Each row was made from one walk, in order. Every step used is in the known rows, and no mark comes twice. Write each row's walk.
Known rows:
kobako -> luzen -> nugira -> delam: [-12.0 -15.3  17.2  10.3 -13.3  -8.6  12.0  -1.5  19.4  11.3  15.5  12.5
  -4.0  23.0   6.9 -27.0  -6.3   0.0  13.6  45.2   5.4   0.1]
luzen -> zilo: [  7.0   2.0  19.2   7.6 -14.6   5.6   4.2 -24.2 -16.1 -19.8 -11.1   5.8
 -41.9  26.0   3.5   2.0   9.5 -24.5 -12.5  -0.4   0.3  11.5]
nugira -> gosim -> kobako -> bifa -> dini: [ 14.3  18.9   7.0 -23.9  10.0  12.5 -14.9   9.1 -17.4   5.8 -18.1   4.7
   8.7 -36.1 -14.3  20.5 -23.9   8.5  11.5 -13.6  18.0  -3.8]
luzen -> zilo -> gosim: [ 12.1   4.7  -7.9   5.4 -33.3  11.0   7.4 -19.7 -11.8 -26.1  10.0  25.4
 -21.8  20.8  27.3   7.1  17.4 -17.7 -17.8  -7.6 -16.1  22.0]
nugira -> luzen: [-13.6   9.1   9.8  16.3  -2.3 -20.9   2.7  11.9 -16.4   3.5   1.2  -2.4
 -23.3   9.9 -26.4   3.3 -13.2  18.7   3.6   9.5  30.5  -3.0]
zilo -> luzen: [-26.6   3.7  15.6  16.8  -0.2 -12.6  -2.8  28.2 -21.3 -19.2  24.2  14.2
 -28.2  13.5   7.0  -9.2  -9.2  15.9 -11.3   0.5  -5.5   3.6]
delam -> dini -> bifa -> kobako -> luzen: [ -2.8 -12.8   0.8   5.6  35.6  13.0 -23.0  11.7   2.9  21.7 -28.0 -31.3
   6.0  16.8 -31.6  19.0 -10.8 -15.2 -15.2 -39.5  -9.8   0.7]
bifa -> kobako -> luzen -> zilo -> gosim -> nugira -> delam: [ 23.1 -24.9  -2.8   0.7 -24.8 -42.0   9.5  -3.5  -8.4 -16.5  24.1  -3.1
  29.6 -18.5  19.6  19.9  27.5   3.9  -8.2   3.3 -32.0  14.4]
zilo -> gosim -> kobako: [-16.5   1.4 -16.1 -15.0  -3.4   1.8 -31.6   3.6  11.2 -24.3  12.3  25.5
  28.6  -1.5  23.9  30.8  -0.7  21.7 -22.7 -13.1 -10.4  17.6]
gosim -> kobako -> luzen -> nugira -> delam -> dini: [  9.1 -25.1 -23.7  -9.6  15.5  -7.4 -10.7   0.4  30.2   3.4  14.4   6.8
  31.3  30.6  15.6  -3.8  -9.0  -1.6  -6.2  34.4  -4.0 -22.2]
nugira -> gosim -> kobako: [  7.3  14.2   7.1 -27.3   6.1   0.5 -33.0  11.9 -24.9  -0.9 -19.7   9.6
   8.2 -17.4 -10.2  31.9  19.9  -1.3  -3.2 -10.4   8.5  -3.7]
gosim -> nugira -> luzen: [ 20.0  13.5  24.5  -1.9   7.5 -27.1  13.0  17.1  -2.0   3.7   8.1 -12.9
  -2.4  -6.5 -24.2   0.1   3.3  14.1 -10.4   7.9  36.0  11.0]
bifa -> dini: [-17.4   7.8  24.1  14.2  -1.7  -0.7  14.4   5.6 -14.8  -6.8  -6.8  -3.3
  -7.8   7.8 -23.7  14.4 -66.9  -5.9   7.6   8.5  28.8   1.3]
luzen -> zilo -> gosim -> kobako -> bifa: [ 15.7   3.0 -21.6 -14.3 -11.6  15.4 -12.7 -26.8  12.8 -29.6   8.3  25.2
  -6.1  -2.1  41.2   5.0  20.8   5.8 -23.4 -19.0 -24.0  21.1]
tese -> bifa -> kobako -> luzen: [-68.1  -7.5  43.4   7.5   9.1  -3.3 -36.1  -3.2  24.7  -6.0  -4.3  -6.9
 -12.7 -45.4 -16.5  -2.0 -23.3  -6.7   5.3 -22.7 -11.7   5.1]
kobako -> luzen -> nugira -> delam -> dini -> bifa: [ 17.8 -13.8  -0.7   6.4   7.5  12.7  12.2   3.5  14.2  25.5  -4.2  -5.8
  -1.0  41.7   3.3 -29.8   0.6 -13.8  10.5  17.1  -3.1  -6.3]
tese -> bifa -> kobako -> luzen -> zilo: [-43.0  -8.1  35.1   8.7  -2.6  -5.5 -15.4 -20.7  16.9 -12.2  -5.3  -6.4
 -32.1 -38.0  -0.5  -6.2   0.5 -26.9   2.0 -20.4 -25.8  -1.3]
delam -> dini -> bifa -> kobako: [ -4.1  -2.0  10.4   4.1  27.7  15.7 -29.2   2.2 -24.9   9.0 -33.9 -37.3
   8.1  24.7 -22.5  28.9 -24.4 -16.4  -0.6 -44.5  -6.7  -0.4]
luzen -> kobako -> bifa -> dini: [-35.9  -4.3   6.3  16.5 -14.1  36.0 -21.5  -5.7   9.9   1.7  -2.0   2.4
  11.3   0.6 -12.0 -17.1 -44.9  15.6  -4.1   2.7  48.5   8.7]
nugira -> gosim -> kobako -> bifa: [  6.8  13.1  12.2 -29.1  13.0  17.6 -43.4   5.2  -9.7   6.2 -19.9  10.2
   2.8 -30.0  -7.5  14.9   4.3  13.9  -1.1 -22.9  10.9   7.3]
gosim -> nugira -> luzen -> kobako -> bifa: [  5.7   5.1   9.8   2.5  -3.1   2.6  -8.5   8.5  13.3  11.8  13.2 -10.5
  13.6 -12.8 -14.5 -24.5  13.5  31.0 -16.8   4.5  54.4  13.7]
bifa -> dini -> delam: [-33.0  -7.6   3.8  18.5  -4.7   3.8  15.2  -4.5 -16.7 -18.3 -11.4   0.3
  12.9  21.0 -12.5  -2.8 -75.2  23.3  22.7  11.4  17.6  -8.5]
bifa -> kobako -> luzen -> nugira: [-36.8 -12.3  24.3   9.9   2.5 -15.8   1.7  -3.8  21.6  16.7   5.6 -11.3
  -1.4  -9.2 -18.1   5.0  -8.8 -23.2  12.9  24.5  -7.9  -2.8]
gosim -> nugira -> luzen -> kobako: [  8.5   3.9   7.5   3.9 -10.2 -14.6  -0.4  14.7   0.0   7.0  13.4  -8.8
  16.3  -2.7 -14.5  -8.4  27.8  15.8 -19.0  15.4  52.9   3.4]

Which walk is each row?
[  4.4  17.1  -5.7 -20.3  -0.3  21.8  17.7 -11.4  -4.5  10.3  -8.2   8.8
  17.6 -12.4  10.4 -18.3 -24.2  -1.6  49.6  29.9   5.7 -24.2] : luzen -> nugira -> gosim -> kobako -> bifa -> dini -> delam
[-28.0   7.7  38.9   1.6  16.1   1.1 -22.6  -2.5 -25.7   7.6 -41.3 -33.9
  -5.9 -10.5 -18.3  24.3  11.4   1.7  13.4 -43.0 -11.2  17.1] : dini -> bifa -> kobako
[ 32.9  14.7 -41.7   2.4 -16.1 -15.6  38.3  -9.0  -8.1 -13.0  16.4   8.2
  -7.9 -14.1  16.4   3.1  -2.3  14.6   1.2   4.5  -0.8 -11.1] : nugira -> luzen -> zilo -> gosim -> kobako -> bifa -> dini
[ 35.1  -8.8  -8.6  -5.9 -12.3  -0.8  25.1  -1.8  35.1  -8.0  21.2  21.1
 -10.5  -0.6  12.6  -8.2  42.0 -16.7 -44.5   0.2 -12.2  30.3] : kobako -> luzen -> zilo -> gosim -> nugira
[-43.1 -20.5  21.4  11.0  10.3 -20.6 -23.1   6.7  13.2   3.7  -4.1 -10.5
   4.3 -17.3 -31.0  24.5 -15.5   2.9  -8.0  -4.1  -4.2   7.8] : bifa -> kobako -> luzen
[ 23.3  11.9 -24.4  14.7 -32.8 -18.2  30.8  -3.2 -22.7 -12.7  17.0  14.6
 -29.4  14.1  11.5   2.9  26.2  -2.1  -5.1   6.8  -1.4   1.7] : nugira -> luzen -> zilo -> gosim
[ 24.7   9.4 -35.0  -2.3 -13.7 -11.5   8.9 -12.3  -0.2 -13.8  15.8  14.0
 -14.1  -7.7  23.3  -1.8  27.9  22.3 -11.1  -5.6  -7.9   1.0] : nugira -> luzen -> zilo -> gosim -> kobako -> bifa
[ 19.5   3.3 -57.5   5.2 -17.3 -11.8  37.1 -16.5  -8.1 -21.6  13.8  12.6
   8.2  -3.9  25.4  -8.7  -7.1  38.9  14.9  10.8 -10.4 -18.5] : nugira -> luzen -> zilo -> gosim -> kobako -> bifa -> dini -> delam
[ 34.4   2.5 -12.5 -24.5   3.3  -3.3  -6.0   5.6  -4.5   3.9 -15.9  17.8
 -13.7 -19.6  -6.6  16.1  58.3 -21.3 -20.5  -3.5  -7.6  -7.0] : nugira -> gosim -> kobako -> luzen -> zilo
[ -2.3 -12.9 -30.2 -11.0 -15.2 -13.5  -5.6   3.4  28.0 -10.5  32.4  31.3
  38.8   3.6  40.4   2.2  16.0  19.7  -2.6  28.8 -20.5   2.7] : zilo -> gosim -> kobako -> luzen -> nugira -> delam
[  9.0  -4.8 -42.6  -6.0 -16.7  12.8  15.6 -31.4   5.0 -35.9   6.6  22.1
  18.2   2.3  42.8  -4.3 -14.3  22.2   1.6  -8.0 -25.7   1.9] : luzen -> zilo -> gosim -> kobako -> bifa -> dini -> delam
[  9.9   4.1   7.0   2.2  27.8  35.4 -23.8   7.0  -8.5  10.1 -34.0 -18.3
 -10.5  44.5 -18.8   4.7 -19.7 -14.6 -14.5 -40.8  10.4   7.1] : delam -> dini -> bifa
[ 30.4 -27.3  -9.4  12.5   0.1 -12.4  -4.5  -6.2 -34.1   0.7 -19.1 -25.8
   9.8  31.6   3.2  11.0   9.0  -5.5   3.0 -20.7 -27.8 -10.2] : nugira -> delam -> dini -> bifa -> kobako -> luzen -> zilo
[  8.6  23.5   0.1 -13.6   1.7   3.1   7.8  20.4 -10.8   4.0  26.0  17.3
 -18.1 -17.7  26.3 -25.6  24.8  -1.5  17.8  18.2 -13.8 -16.2] : zilo -> luzen -> nugira -> gosim -> kobako -> bifa
[  2.2  -2.7 -10.9   9.8  -7.0   1.5  19.0   2.7   6.6   4.1  10.1 -12.8
  33.6 -10.3 -12.3 -34.3 -19.3  47.4   7.1  16.9  52.9  -4.6] : gosim -> nugira -> luzen -> kobako -> bifa -> dini -> delam
[-16.7  -6.9  -0.2 -14.4  22.1  -2.7  -3.9  -3.5  52.4   7.4   4.7  10.5
   1.4   0.1   5.2  -5.7  15.2  -9.0 -13.0  29.5   0.4  -5.9] : gosim -> kobako -> luzen -> nugira
[  6.2   0.1 -36.8   8.0 -25.7   7.5  19.1   9.1  10.6  -6.4  30.7  10.2
  56.1 -13.4  12.0 -23.5 -18.4  51.7   3.1   9.9  29.1   9.0] : zilo -> gosim -> nugira -> luzen -> kobako -> bifa -> dini -> delam
[  2.5  -7.2   2.7   4.2  28.5  17.1  -0.3   1.8  11.4  30.7 -21.2 -32.3
   1.3  22.6 -21.2   2.7  -4.3 -38.9   4.2 -14.4 -13.1 -10.1] : delam -> dini -> bifa -> kobako -> luzen -> nugira
[ 11.3  23.6  15.8 -27.3   3.1  22.3 -10.0  -7.5   3.6  17.8  -6.6   9.6
  -3.6 -17.1   6.7  -9.0  12.4 -18.0  24.5  15.6   9.0  -4.7] : luzen -> nugira -> gosim -> kobako -> bifa
[-15.7 -19.6  13.1  12.6  -1.8 -21.3  -1.7 -12.0   3.5  -3.8  -4.7 -10.5
 -18.1  -9.2 -15.6  18.1  13.1 -19.9 -10.3  -1.8 -19.8   2.4] : bifa -> kobako -> luzen -> zilo
[-20.2   2.9  30.8   1.8  17.6   1.5   6.8  -4.2  14.2  29.3 -27.6 -28.3
 -12.8 -11.5 -15.9  -3.6  31.1 -22.3  17.2 -11.8 -18.5   6.1] : dini -> bifa -> kobako -> luzen -> nugira
[-18.4  12.5  15.5  15.4 -10.0  -6.4  24.5  14.7  -9.4  -6.0  35.0  13.5
 -31.9  21.4  20.9 -28.1   0.2 -12.7  11.3  31.7  -9.2  -9.8] : zilo -> luzen -> nugira
[ 26.9   5.7  -1.2  -6.3  21.6  18.8   0.1  13.0 -13.2  43.1 -26.8 -27.5
   2.0   7.0 -27.6   9.4  14.7 -49.9  15.4 -17.6 -11.4 -16.2] : delam -> dini -> bifa -> kobako -> luzen -> nugira -> gosim
[  2.7  16.3 -20.5  -5.1  -3.7   0.8  35.1  15.2 -19.5  -4.2  24.5  15.9
   5.4 -13.8  29.7 -34.5 -10.4  13.8  42.6  31.8 -15.1 -36.6] : zilo -> luzen -> nugira -> gosim -> kobako -> bifa -> dini -> delam
[ 21.5 -13.2  -7.1   6.5  24.4  11.5  -2.1  -6.4  -3.6  13.3 -30.2 -31.7
 -12.1  24.0 -18.7  13.5  14.4 -37.1 -16.6 -37.5 -22.9  -4.5] : delam -> dini -> bifa -> kobako -> luzen -> zilo
